In the rows, 128 means zero.
Known rows, with every way that one mark hangs from another
(Q_452 Q_46 (Q_79 Q_455)): [130 143 137 121 123 131 119 127 151 132 123 210 132 156 126 179 127]
(Q_46 Q_452): [133 129 131 133 124 128 137 165 120 128 122 125 132 137 121 115 127]
(Q_79 (Q_455 Q_596) Q_757 Q_776): [132 118 126 145 142 116 108 162 154 117 126 201 129 170 128 103 140]
(Q_374 (Q_79 (Q_455 Q_596) Q_776)): [145 101 124 147 146 125 109 120 146 121 133 207 126 193 123 101 136]
(Q_776 Q_858): [127 132 114 127 143 145 124 102 129 130 130 137 129 131 129 138 131]
(Q_79 (Q_455 Q_596) Q_757 (Q_776 Q_858)): [132 123 112 145 157 133 103 131 154 119 129 212 129 172 129 114 143]
(Q_455 Q_596): [134 111 124 123 128 131 114 119 127 128 134 161 133 143 126 116 123]
(Q_86 Q_219): [116 119 132 125 131 123 131 172 117 132 136 107 133 124 132 122 132]
(Q_452 (Q_79 Q_455 Q_757)): [129 134 138 133 147 113 113 183 150 122 111 179 124 153 125 160 136]
(Q_46 (Q_452 (Q_79 Q_757 Q_776))): [140 116 130 149 139 122 131 225 145 122 120 140 116 155 123 132 138]
(Q_757 (Q_79 Q_455)): [132 124 128 128 147 120 132 115 135 132 121 187 132 163 120 133 133]
(Q_374 Q_79): [137 115 129 137 144 127 126 148 132 126 129 144 127 153 127 124 128]
(Q_374 (Q_79 Q_455)): [135 128 134 139 148 120 119 135 139 123 121 175 130 170 123 127 133]
(Q_219 (Q_79 Q_757)): [122 151 127 119 154 121 121 226 141 128 126 134 124 133 120 124 128]
(Q_452 (Q_79 Q_455 Q_776)): [135 121 129 139 133 126 120 110 149 126 124 171 112 160 122 149 141]
(Q_46 (Q_452 (Q_79 Q_455 Q_757))): [135 136 142 138 143 112 121 221 142 121 106 177 128 163 118 146 136]
(Q_374 (Q_79 Q_757 (Q_776 Q_858))): [136 115 113 156 173 136 121 179 153 119 132 160 120 166 134 116 143]
(Q_46 (Q_452 (Q_79 Q_776))): [144 111 128 143 126 132 135 162 134 128 126 136 113 152 119 133 135]
(Q_757 Q_79): [134 114 124 127 145 127 138 128 128 135 129 152 129 146 124 129 128]

Rows
[127 128 112 148 156 137 122 155 149 122 131 145 121 140 135 122 143] => (Q_79 Q_757 (Q_776 Q_858))
[125 144 120 132 152 124 124 215 150 126 132 130 115 141 122 110 137] => (Q_219 (Q_79 Q_757 Q_776))
[130 138 136 142 135 124 118 181 171 123 125 216 125 166 131 163 139] => (Q_452 Q_46 (Q_79 Q_455 Q_757 Q_776))
[124 140 116 150 158 130 116 143 156 119 123 178 124 157 131 126 149] => (Q_79 Q_455 Q_757 (Q_776 Q_858))
[109 154 135 118 159 111 118 252 136 129 125 145 132 145 121 121 138] => (Q_86 (Q_219 (Q_79 Q_455 Q_757)))
[135 115 122 142 146 123 134 106 143 131 125 181 123 169 122 120 141] => (Q_757 (Q_79 Q_455 Q_776))
[132 136 105 121 157 146 103 100 145 132 138 203 121 173 114 115 136] => (Q_219 (Q_79 (Q_455 Q_596) (Q_776 Q_858)))
[145 113 135 127 129 125 113 148 130 128 117 203 131 176 111 138 127] => (Q_46 (Q_452 (Q_79 (Q_455 Q_596))))
[133 129 137 123 135 124 103 183 159 126 123 250 140 172 127 164 126] => (Q_452 Q_46 (Q_79 (Q_455 Q_596) Q_757))
[141 106 126 154 158 114 104 182 157 114 127 214 128 195 127  98 140] => (Q_374 (Q_79 (Q_455 Q_596) Q_757 Q_776))
[129 126 132 132 143 113 105 170 145 119 120 201 138 161 127 117 132] => (Q_79 (Q_455 Q_596) Q_757)
[141 103 105 136 162 143 116  69 144 132 134 228 128 188 120 117 139] => (Q_757 (Q_79 (Q_455 Q_596) (Q_776 Q_858)))
[129 135 136 126 134 128 122 201 154 128 126 185 131 141 133 172 125] => (Q_452 Q_46 (Q_79 Q_757))
[139 119 118 148 154 137 125 199 146 124 122 153 116 156 125 142 141] => (Q_46 (Q_452 (Q_79 Q_757 (Q_776 Q_858))))
[141 109 130 134 146 123 106 129 137 124 127 207 136 185 121 115 128] => (Q_374 (Q_79 (Q_455 Q_596)))
[133 133 132 134 121 134 122 117 158 130 130 209 123 164 127 165 135] => (Q_452 Q_46 (Q_79 Q_455 Q_776))
[141 127 119 144 145 142 123 119 140 128 120 178 117 171 117 148 143] => (Q_46 (Q_452 (Q_79 Q_455 (Q_776 Q_858))))
[138 123 115 152 162 139 118  99 148 123 130 183 121 180 125 123 144] => (Q_374 (Q_79 Q_455 (Q_776 Q_858)))
[143 116 115 142 141 148 130 136 134 130 128 148 113 155 121 144 138] => (Q_46 (Q_452 (Q_79 (Q_776 Q_858))))
[126 147 141 127 136 121 115 187 161 125 118 218 134 158 130 176 131] => (Q_452 Q_46 (Q_79 Q_455 Q_757))
[148 104 128 140 128 128 116 140 139 126 123 199 122 184 113 124 135] => (Q_46 (Q_452 (Q_79 (Q_455 Q_596) Q_776)))
